Each row was made from one small tree. Brackets hold a mark, then the marks that hang from it, in the order of their numbers. Every link used is in the known rows. Write each row's tree.
Known rows:
{k_349 k_290 k_772}: [ -4 -13 -13  -1   6  11  13   3 -10   1  19   1  -4  -6   3   6  -3   4
  -1   5  -7   4]
{k_754 k_88 {k_700 {k_664 k_672} k_772}}: [ -4   4  -8  15   4  21  10  -1  -7   5   2   3 -17  -9 -10   8   9   6
  13   0 -10 -22]
{k_672 {k_664 {k_349 k_290}} {k_754 k_88 k_700} k_772}: [  4  -8 -12  -9  -1  10   2   9 -20   2  27  37  -5   5  -8  -2  -4   3
   8  28   0  -9]
{k_700 k_664 {k_754 k_88} k_772}: [  1   3  -2  35   2  14  13   4   0   4  -5   5 -15 -11  -2  -1   1   9
   6   1 -12  -1]
{k_700 k_772}: [-2  3 -3 12  1  6  8  1  0  0 -2 -1 -6 -2  0 -3  3  7 -1  6 -3  7]
{k_672 k_664 {k_754 k_700} k_772}: [ 10  -7   6 -13  -3  -3  -4   5 -15   0   6  37  -5   9  -8  -1  -4   3
   0  26   8   9]
{k_349 k_290 {k_664 {k_672 {k_754 k_88 k_700} k_772}}}: [ -2 -10 -14 -14   1  16   9   7 -24  -3  31  28 -10  -1  -7  10  -1   4
  11  16  -4 -16]
{k_672 {k_664 k_349} {k_754 k_700} k_772}: [  7  -3  -6 -10  -1   1  -4   5 -16  -2  17  32  -7   7  -4  -7  -1   9
   4  28   7   8]
{k_754 {k_700 k_772}}: [ -2   1  -6   7   1  13   4   1  -6   4  -7   3 -14  -2  -4   0   7   7
   0   7  -6  -3]
{k_664 {k_672 {k_754 k_88 {k_700 k_772}}}}: [ -6   6  -5   1   1  18   9  -2 -13   3   4  19 -14  -3  -4   1   7   4
   9   7  -2 -18]
{k_664 k_672}: [-6  3 -8 -3  3  1  0 -5 -3 -2  8 -1 -3 -1  2  2  3 -1  7 -4  0 -5]
{k_754 k_88 {k_700 {k_664 {k_349 k_772} k_672}}}: [ -7   0 -20   4   9  21  15   1 -10   2  20  -1 -13 -15  -5   7  10  11
  15  -2 -10 -27]
{k_700 {k_664 {k_349 k_290 k_772} {k_672 {k_754 k_88}}}}: [ -9  -7 -21   6  10  23  19   2 -16  -1  42  10 -10 -12   6   5  -1  11
  17   7  -7 -12]
{k_101 k_290}: [ 2 -2  4  1 -4 -5  0  3 11  0  0  9 -1  1  2  0 -8 -6  5  0  1 -1]
{k_349 k_290 {k_664 {k_672 {k_754 k_700}}} k_772}: [ -6 -17 -19 -10  10  23  17   3 -24   0  38  14 -18  -5   1  13  -1  14
   9  11 -11  -4]
{k_349 k_290 {k_664 {k_672 {k_754 k_88}}} k_772}: [ -7 -14 -14  -5   7  20  23   4 -18  -3  40  14  -5  -7   2  10  -3   8
  12   6 -10 -11]
{k_672 {k_754 k_88 {k_700 {k_664 k_349}}} k_772}: [  4  -1  -3   0  -2  13   1   7 -15  -2  15  22  -7  -5  -6  -1   3   9
   8  18   2 -12]
{k_88 k_754}: [-2 -1  5  1 -3 -1  1 -8  0  3  1  6  8  2  7 -2  0  1  0  4 -2  5]
{k_672 {k_664 {k_349 k_290}} {k_754 k_88} k_772}: [  4  -7 -10  -4  -2   3   5   7 -16  -2  30  33   2   4  -2  -6  -7   2
   8  25   3   0]
{k_349 k_290 {k_664 {k_672 {k_754 k_88 k_700}}} k_772}: [ -5 -15 -15 -10   7  26  21   5 -24   1  36  18 -13  -8  -2  13  -1  10
  12   9 -12 -21]

Which tree is each row?
[  4  -5   6   4   1  13  -1   3 -12   4   6  15 -13  -1  -4   7   0   8
   3  11  -1   0] => {k_672 {k_754 {k_700 k_664}}}
[ -5  -4 -17  21   3  31  11   6 -17   7  23  14 -21  -7  -2   3   3  14
  11  17 -10 -12] => {k_672 {k_754 k_88 {k_700 {k_664 {k_349 k_290}} k_772}}}
[-13   4 -32  37   8  23  14   0  -8   4  25   1 -24 -14   4   1   4  13
  18   2 -16  -7] => {k_700 {k_664 {k_349 k_290} k_672} {k_754 k_88} k_772}
[-10  -1 -25   8   6  25   5   0 -13   6  27   2 -18  -9  -4  11   7   5
  18   1 -11 -30] => {k_754 k_88 {k_700 {k_664 {k_349 k_290} k_672}}}
[ -1  -2 -10   8   5  20  16   6  -8   4  15  -1 -12 -14  -5   3   7  13
   8   2 -11 -24] => {k_754 k_88 {k_700 {k_664 {k_349 k_772}}}}
[ -7 -10 -18   0   6  12   8  -1  -9  -4  32  -1  -9  -2   2  11  -2   4
  11   0 -10  -2] => {k_349 k_290 {k_664 k_672}}
[ 0 -5  6  6 -2 10 -1 -7 -5  7  0  7 -4 -3  0  7  3  8  3  6 -7 -1] => {k_88 {k_754 {k_700 k_664}}}
[ -9  -1 -26  -8   5   7  -1   0 -18  -8  37  19  -6   0   7  -3  -1   6
  10  17   6   7] => {k_664 {k_349 k_290} {k_672 k_754 k_772}}
[-13  -8 -31   9  13  20  15  -2 -13  -1  41  -5 -13 -13   7   7   2  13
  14   3 -11  -1] => {k_700 {k_664 {k_349 k_290 k_772} k_672}}
[  4  -2   4   7  -1  16   4   4  -4   7  -2   5  -8  -6 -11   9   4   2
   6  -1  -8 -24] => {k_754 k_88 {k_700 k_664}}
[-10   5 -24  18   7  20   6  -3  -8   0  15  -5 -25  -9  -2   2  12  16
  13   6  -9  -5] => {k_754 {k_700 {k_664 k_349 k_672} k_772}}
[ -2   7  -4  24   0   8  11   1   1   4  -8   6 -10  -7   0  -4   3   6
   2   1  -9  -3] => {k_700 {k_754 k_88} k_772}
[ -9   6 -22  24   8  15   9  -4  -2  -3  19  -8 -16  -9   4  -1   7  16
  14   4  -5   4] => {k_700 {k_664 k_349 k_672} k_772}
[-13   0 -31   2   7   9   1  -4  -8  -1  30  -2 -10  -3   7   2   1   4
  13   0  -4  -6] => {k_664 {k_349 k_290} k_672}
[ -3  -5  -6  -9   3  11   3   0 -15  -3  21  13 -15   1  -1   8   2   9
   8   6  -5  -6] => {k_349 {k_664 {k_672 {k_754 k_700}}}}
[  7  -3   8  -2  -2  10   2   8 -14   2   4  26  -5  -2 -10   4  -1   4
   5  15   4 -11] => {k_672 {k_754 k_88 {k_700 k_664}} k_772}
[ -1 -14 -15   0   6   9  13   3 -17  -1  36  20  -7   1   5  -3  -7  12
   5  21  -3  13] => {k_672 {k_664 {k_349 k_290 k_772}} k_754}
[ -5  -2 -20  28   5  16   8   5  -5   7  21   3 -15 -11   2   2  -1   8
  10   2 -14  -9] => {k_700 {k_664 {k_349 k_290}} {k_754 k_88}}
[-13  -6 -28  -3  10  14  12  -2 -17  -4  41   9 -11  -6  12   0   0  12
  11  10  -3   2] => {k_664 {k_349 k_290 k_772} {k_672 k_754}}
[-13  -4 -23  -3   8  18  16  -1 -17  -1  40  13  -6  -9   8   1   1   6
  13   7  -4 -15] => {k_664 {k_349 k_290 k_772} {k_672 {k_754 k_88}}}
[-12 -10 -28   4  10  24  13  -9 -17   5  37   3 -15 -12   8   9   6  16
  14   9 -16  -4] => {k_88 {k_754 {k_700 {k_664 {k_349 k_290 k_772} k_672}}}}
[ -8   1 -30  19   6  12   6   3 -11  -1  31  11 -14 -11   1   3   1   8
  17   6  -7  -9] => {k_700 {k_664 {k_349 k_290} {k_672 k_772}} {k_754 k_88}}
[ -8 -10 -20   5   6  25  13   2 -21  -1  30  14 -24  -1   0  10   2  15
  10  16 -11   2] => {k_349 k_290 {k_664 {k_672 {k_754 {k_700 k_772}}}}}
[  7   0   0  -5  -3  -4   4   7 -10  -5  19  32   6   5  -4 -11  -3   4
   6  23   8   0] => {k_672 {k_664 k_349} {k_754 k_88} k_772}
